What can hang from each mark:
medin: fifuz fonim
kape: fonim notumi
mamafe: sozi
fifuz: medin
notumi: kape zemare
sozi: zemare
fonim: kape
zemare: buno notumi sozi
lobob: fige maso
maso: fonim lobob
bobiso: zemare
fige: lobob zemare

Each row was made from one small tree. Brackets hold a mark, then the marks that hang from it, in alphabetical order. Every link used is in the known rows. Write each row's tree.
In the rows, zero is written as 128.
Known rows:
[fonim [kape notumi]]: [ 97 112 112 117 137 108 116 103 144  79 108 107 125 148 109  76 116 135
 126 126 112 150 131 119  79 130 115 114 120 151 156 122 130 128 104 139
  96  95 149 134 117 100 117 138  72  86 148]
[medin fifuz fonim]: [190 157 136   4 139 124 136 111 114 132 131 128 102 142 103 145 179  98
 158 123 111  68 134 139  90 132 153 169 128 120  89 126 103 156 125 172
 139 130 110  77 118 143 134 113 170 160  89]
[bobiso zemare]: [121 116 190  83 169 122  88 121 135 145 149 124 113 180 108  82 164  89
 147 115 106 118 123  77 117 152 132 138 122 122 124 112  91 163 125 143
 153  93 111 186 125 133 155 121  97 128 123]
[medin fifuz [fonim [kape [notumi zemare]]]]: [145 145  99  81 144 136 145 117 107  92 109  78 101 112 155 118 133  98
 162  99  78  65 135 147  65 102 145 168 151 146 118 110 127  89 111 149
 154 119 139 104  88  75 127 141 165 173 111]
[zemare notumi sozi]: [121 147 124  78 117 108 127 157 140  98 142 183 121 140 112 126 150 118
 126 164 151 172 133 150 116 159 117 127 137 135 124 137 152 157 120 120
 130 132 137 154 138 184 122 153 135  95 107]
[fifuz [medin [fonim kape]]]: [204 108 109  31 155 135  99  73 125 111 115 111 107 165  97 136 171 105
 134 186 103  81 181 130 134 140 150 163 111  79 158 119 141 126 144 129
 113 130  84  90 107 134 120 151 126 125 145]
[medin fifuz [fonim [kape notumi]]]: [149 145  91  56 135 119 146 115 130  84 101  95 101 127 107 108 157 113
 158 129  97  56 140 141  59 122 152 154 130 153 114 113 107 114 108 150
 107 118 140  77 111  92 107 140 138 140 123]
[sozi [zemare buno [notumi kape]]]: [141 131 115 167 128 134 133 142 141 116 133 144 131 110 155 124  87 112
 113  92 175 168 116 130 105 144 135  96 157 122 135 136 121 115 169 120
 135 139 158 180 131  79 128  84  85 125 142]
[notumi [kape fonim] [zemare buno]]: [ 85  86 139 165 152 130 137 108 103 161 123 122 175 140 131 153  50 127
  99  60 133 146 111 116 113  96 134  83 122 117 116 132 125 114 151 148
 181 131 135 126 121  84 157 103 137  94 135]
[maso [fonim kape] [lobob fige]]: [186 147  98 196 109 142 118  72 110 122 178  78 144 147 102 132 210 151
 115 207  82  84 161 142 219 128 108 156 104 129 156  98 122 141  98  98
  53 156 117  38 117 159 130 152 151 154 146]
[sozi [zemare buno notumi]]: [143 143 105 126 119 129 139 152 136 126 131 151 114  97 154 124  87 112
 133 158 190 144 108 126 114 147 127 105 177 115 118 135 101 137 156 123
 136 139 150 186 132 154 128  94  72 134 127]
[medin fifuz [fonim [kape [notumi [zemare sozi]]]]]: [138 158 101  85 123 135 156 155 118 108 109 102 104  95 120 133 163 114
 128  95  90  88 140 156  75 128 164 177 120 156 116 110 139  67 107 140
 155 128 125 103 107  98 109 183 213 177 109]
[mamafe [sozi [zemare buno notumi]]]: [127 140 116 147 125 143 131 149 146 130 119 155 120  91 144 126  84 117
 141 145 194 146 106 135 117 163 143  85 138 125 114 152 133 165 174 138
 151 148 148 229 167 164 135 145 130 142 103]
[medin fifuz [fonim kape]]: [199 151 101  51 150 135 140 103 120 132 138  95  91 147 101 153 181  94
 150 126 103  60 141 145  97 126 155 152 130 139 105 129 102 134 136 155
 119 134 131  71 109 123 110 139 160 149 124]
[fifuz [medin [fonim [kape [notumi zemare]]]]]: [151 105 105  51 145 136 105  79 117  71  88  94 116 126 146 116 122 106
 149 158  76  83 177 131 102 123 138 184 131  90 168 106 165  88 119 124
 148 116  89 116  89  84 133 158 130 156 134]
[mamafe sozi]: [114 123 167  87 143 126 101 100 133 138 111 152 140 157  93 107 127 125
 138 117 134 165 123 126 116 153 122 119  81 135 120 152 156 191 139 179
 155 119 125 180 164 162 155 153 157 120  96]
[maso [fonim kape]]: [158 113 132 125 149 136 117  87 120 127 128  88 123 168 101 132 164 121
 122 186 112 119 145 114 155 136 105 131 109 127 139 128 126 145 126 135
 100 129 134  85 119 124 141 138 141 128 142]
[lobob fige maso]: [168 145 146 145  78 115 107  98 124 128 179 160 123 148 114  97 143 159
 124  91 137 134 109 147 131 111 130 138 114 148 160 146 115 127 130 128
 103 143  61 160 150 153 138 119  86  95 181]
[medin [fonim kape]]: [176 121 119 100 152 134 117 105 131 124 130  95 119 167 121 131 153 111
 134 145  99  87 149 137 132 134 142 141 119 134 141 109 121 153 130 134
 120 116 114  76 114 123 125 150 126 120 139]
[kape fonim [notumi [zemare buno]]]: [ 37  99 124 128 127 116 150 128 122 117  89 126 172  98 131 117  35 153
 126 117 135 129 106 114  83 104 123  98 138 122 102 119 111 124 116 143
 164 119 134 136 123 124 144 119 105  97 113]
[bobiso [zemare sozi]]: [109 128 194  89 153 117 100 159 146 166 140 148 117 165  76  98 196  96
 111 107 115 141 127  89 126 175 151 147  93 131 122 113 105 141 122 131
 149 100  92 188 147 161 137 166 145 131 123]
[fifuz [medin [fonim [kape notumi]]]]: [154 105 101  36 141 118 113  84 140  57  83 106 111 137 104 102 152 127
 142 183  90  79 182 132  99 139 148 169 112  91 165 114 143 115 120 124
  97 116  94  87 109 109 113 157 104 119 140]
[sozi [zemare buno]]: [142 143 144 118 123 126 133 131 142 178 126 134 123 111 117 123 100 114
 108 106 170 155 105 109 127 156 132 123 132 117 116 137  87 126 147 151
 150 122 127 166 138 143 125 100  86 144 142]
[kape fonim notumi]: [ 66  90 138  56 133  74 109  99 140  83  83 131 156 145  97  97  95 161
 151 133 133 109 136 101  67 116 121  95 113 139 107 127 114 160  83 147
 114 103 130 107 118 130 139 108  87  58 118]
[lobob [maso fonim]]: [170 137 179  89 125 121 122  93 101 135 132 143 113 154 109 131 166 153
 120 162 143  94 133 117 154 119 125 159  97 126 119 131 130 129 121 139
 121 160  60  98 152 104 150 115 153 137 153]
[sozi zemare]: [172 131 167  63 132 116  88  96 136 157 122 125 106 138 129 122 137 108
 136  95 149 134 131 100 120 157 122 138 130 128 126 137 108 135 113 151
 151 106 121 168 116 124 142  92  89 146 134]
[fige lobob [zemare buno]]: [130 133 159  82 136 132 114 148 134 202 119 127 103 125 173 164 109 123
 168 109 147 138 102  96 172 116  99 137 155 125 110 139 149 163 117 129
 122  87 150 111 142 163 108  81  63 135 106]
[bobiso [zemare [notumi kape]]]: [120 103 164 137 179 126  91 130 136  91 159 134 115 187 149  86 144  80
 157 108 111 127 139  97  95 142 138 111 146 132 141 120 121 158 142 115
 142 112 136 187 119  73 158  99  98 105 131]
[fonim [kape [notumi zemare]]]: [ 89 115 119 132 141 126 119 103 118  86 118  92 122 135 159  83  85 119
 134 111  98 159 128 121  84 114 104 126 141 152 157 119 140  99 102 139
 146  95 148 164  96  73 138 137  93 121 134]
[lobob [fige [zemare buno]]]: [139 134 118 191  81 137 136 160 149 170 156 155 129 114 136 124 119 137
 140  96 121 174  95 135 141 116 115 124 143 118 146 146  80 138 149 133
  98 105 142 162 123 204 100  91  70 127 143]

Which tree is each row?
[ 91 131 148 185 132 153 162 154 119 176 135 158 165 121 112 143  97 120
  50  38 132 225 105 143 126 143 138 127  97 127 133 132 159  82 164 140
 194 134 127 156 147  97 130 156 176 137 126] -> [notumi kape [zemare buno sozi]]
[ 73 109  97 160 122 105 161 173 138 112 122 175 167 126  92 158  96 150
  85 126 174 163 124 149 112 131 152  58 120 125 111 139 140 137 156 108
 114 160 145 113 149 141 118 139 150  45 130] -> [zemare buno [notumi [kape fonim]] sozi]
[207 129 133 202  87 140 110 115 124 149 166 105  75 135 153 138 188 159
 149 138 107  83 135 135 181  88 115 137 119 151 165 150  99  93 120  98
  62 145  96 117 119 123 109 108 127 147 203] -> [lobob [fige zemare] [maso [fonim kape]]]
[106  90 128 117 153 111 111 153 139 141 116 123 127 128 190 193  82 133
 186 116 159  99 132 105 152  84 117  61 179 128 100 154 155 162 115  92
 109 114 179  77 124 115 118  54  77  76 114] -> [fige lobob [zemare buno [notumi [kape fonim]]]]
[ 94 149 138 146 117 143 163 168 118 185 137 162 144 106 115 138 102 124
  72  98 145 211  94 144 133 147 129 140 115 115 115 127 140 106 154 143
 183 129 115 164 146 172 125 171 158 143 112] -> [notumi [zemare buno sozi]]
[125 136 151 138 128 148 126 134 152 184 108 141 134  98 105 119  97 124
 113  95 185 160 103 117 128 169 144 105  98 123 109 149 122 151 172 165
 163 128 129 212 174 152 131 145 136 155 111] -> [mamafe [sozi [zemare buno]]]
[ 84 131 136 192 150 139 144 203 148 126 155 166 131 138 103 106 146 101
  94 103 141 165 111 123 114 164 161 100 126 126 131 118 121 127 177  98
 139 137 131 187 160 118 125 152 145 106 131] -> [bobiso [zemare buno [notumi kape] sozi]]
[ 64  92 145  72 137  93 111  97 115  94  84 117 162 123 145 103  65 143
 154 116 115 116 133 104  76  99 113 109 136 132 108 111 124 130  79 148
 166 100 126 137  99 112 162 110 109  94 110] -> [kape fonim [notumi zemare]]
[109  78 165 109 162 114  98  78 104 141 121 115 160 166 139 142  77 116
 125  50 110 137 145 107 105 100 125  98 123 125 120 135 143 126 117 150
 190 113 131 122  99  69 175  97 136  98 133] -> [notumi [kape fonim] zemare]
[163 145 151 117 118 141 130 163 113 149 133 138  76 108 206 195 140 150
 182 202 174  69 119 115 204  87 104 145 178 128  96 146 158 138 122  81
  94 156 106  84 157 130 120  77 107 159 127] -> [fige [lobob [maso fonim]] [zemare buno notumi]]
[ 59 128 128 141 120 139 156 139 120 111 106 137 152  98 147  94  47 130
 117 106 127 181  91 126  87 120 116 138 140 120 126 120 130 118 131 148
 169 109 133 169 130 113 135 127  92 130 109] -> [kape [notumi [zemare buno]]]
[199 135 167 154  76 129 107 115 122 149 159 141 101 129 149 132 192 166
 162 140 112  84 129 124 177  99 114 166 116 139 141 150 100 114 117 116
  86 142  76 126 126 140 129  84 129 159 174] -> [lobob [fige zemare] [maso fonim]]
[ 25 118 119 134 111 106 164 169 130 137  87 144 175  80  99 131  64 163
  91 109 152 154 106 129  93 121 139 105 113 130 102 119 126 107 111 134
 167 128 120 135 136 151 129 163 144  98 113] -> [kape fonim [notumi [zemare buno sozi]]]
[ 59 131  96 197 118 139 173 169 134 132 116 119 145  87 116 108  83 137
  74 105 128 199 100 147  97 136 126 122 117 147 142 116 144  71 131 123
 141 119 140 164 136 118 108 190 140 124 138] -> [fonim [kape [notumi [zemare buno sozi]]]]
[126 159  79 199  59 129 155 215 156 141 169 186 120  88 145 138 143 144
 133 143 146 188 100 169 144 141 125 112 165 128 144 146 105 131 151  91
  84 133 154 178 137 246  84 126 110 116 130] -> [lobob [fige [zemare buno notumi sozi]]]
[193 158 114 153  97 127 113 121 118  93 170 127 107 123 179 147 212 141
 183 234  89  73 161 143 220 116  93 169 168 110 132 108 118 163  87  80
  59 149 150  72  98 187 122  90 142 182 104] -> [maso fonim [lobob [fige [zemare notumi]]]]
[190 155 147 146  99 137 106  99 120 148 155 113 117 131 138 142 222 150
 159 183  76  81 159 122 230 122 100 186 119 111 134 114 109 147  83 108
  73 136 127  54 106 169 125  94 147 197 115] -> [maso fonim [lobob [fige zemare]]]
[170 162 123 202  89 151 142 131 122 170 159 123 136 106 129 150 189 154
 130 188  97  97 130 129 237 124 110 174 118  98 124 120  92 137 116 105
  64 150 130  57 131 187 106 101 144 193 122] -> [maso fonim [lobob [fige [zemare buno]]]]
[ 92  91 163 118 151 114 109 114 118 156 121 135 171 148 104 160 108 127
  90  48 121 157 146 123 115 117 140 105  98 138 115 135 158 105 119 142
 184 127 121 123 116  93 158 142 190  93 135] -> [notumi [kape fonim] [zemare sozi]]
[100 156  97 132 110 123 173 187 139 117 142 191 132 112 108 134 119 132
  97 171 181 192 100 163 122 156 132 109 141 122 121 130 136 147 157 115
 123 149 139 156 161 199 105 160 128  91 110] -> [zemare buno notumi sozi]
[124 122 123 188 134 146 124 137 150 122 107 150 135 107 139 124  79 119
 115  89 181 165 117 142 111 156 146  78 124 128 129 158 154 141 186 136
 161 150 161 225 163  88 138 127 145 137 120] -> [mamafe [sozi [zemare buno [notumi kape]]]]
[102  93 118 175 140 124 118 129 148 124 100 140 157 109 128 144  65 139
 134  99 190 119 132 129 113 133 155  38 123 131  97 158 131 146 174 132
 149 156 157 187 158 105 145 118 154  94 123] -> [mamafe [sozi [zemare buno [notumi [kape fonim]]]]]
[ 97 136 101 178 118 127 165 182 140 112 137 185 147 121 107 133 113 134
  77 107 166 210 108 160 112 152 140  95 125 131 138 135 154 123 171 114
 126 154 148 143 157 132 107 147 144  85 125] -> [zemare buno [notumi kape] sozi]
[112  85 126 101 152  88 104  98 127  80 124 146 148 173 135 131  99 132
 148 126 140 122 153 126  94 111 123  62 149 130 120 145 138 163 126 121
 120 135 152 109 112  99 154  91 110  43 131] -> [zemare [notumi [kape fonim]]]
[169 147 129 129 158 141 118  69 104 121 140  80 121 164  99 146 198 129
 107 220 101  82 164 119 213 136 109 157  98 125 129 100 129 145  95 125
  83 156 133  25 125 113 130 145 165 157 127] -> [maso [fonim kape] lobob]
[205 142 118 193 110 142 107  99 123 146 158  79 106 138 143 146 221 143
 149 189  69  74 166 129 239 114  96 165 123 130 153 110 105 124  90  94
  46 138 146  48  96 146 106 111 142 181 147] -> [maso [fonim kape] [lobob [fige zemare]]]
[131 145  96 220 104 147 126  87 105  79 156  64 153 105 152 104 161 154
 124 183  61  88 157 142 185 110 102 178 124 137 165  88 144  95  73  93
  84 143 121  68  95 106 144 148 154 186 132] -> [maso [fonim [kape [notumi zemare]]] [lobob fige]]
[ 48 143 130 154 105 131 171 177 131 125 104 160 155  80 116 102  79 143
  85  91 138 207  94 137  95 146 131 145 112 125 127 117 147  90 125 138
 174 117 122 173 145 140 118 168 145 136 110] -> [kape [notumi [zemare buno sozi]]]
[180 123 162 101 144 132  97  83 106 148 140  83 100 155 140 165 172 151
 137 164 149  58 141 108 196 100 111 145 117 157 130 142 178 124 100 105
  86 142  74  48 153  88 136 130 125 130 165] -> [fige [lobob [maso [fonim kape]]]]
[ 65 125  95 188 130 147 161 137 121 109 112 101 135 109 150  94  50 125
 106 114 119 177 101 131  91 113 114 115 138 138 150 115 126  95 138 134
 146 112 152 160 121  97 118 148  93 122 139] -> [fonim [kape [notumi [zemare buno]]]]
[123 158  76 133 127 151 186 148 111 114 112  86 111  85 144 123 102 114
 134 108 103  77 111 152  72 106 158 156 150 135 112 104 100  78 144 147
 157 135 142 103 112  87 113 153 156 173 113] -> [medin fifuz [fonim [kape [notumi [zemare buno]]]]]
[115 136 127 137 130 130 127 197 144 153 129 158 116 117 176 182 127 127
 137  89 159 176 117 132 165 131 120 114 155 138 122 153 197 133 133  92
 116 114 172 109 152 127  91 106 121 120 105] -> [fige lobob [zemare buno [notumi kape] sozi]]
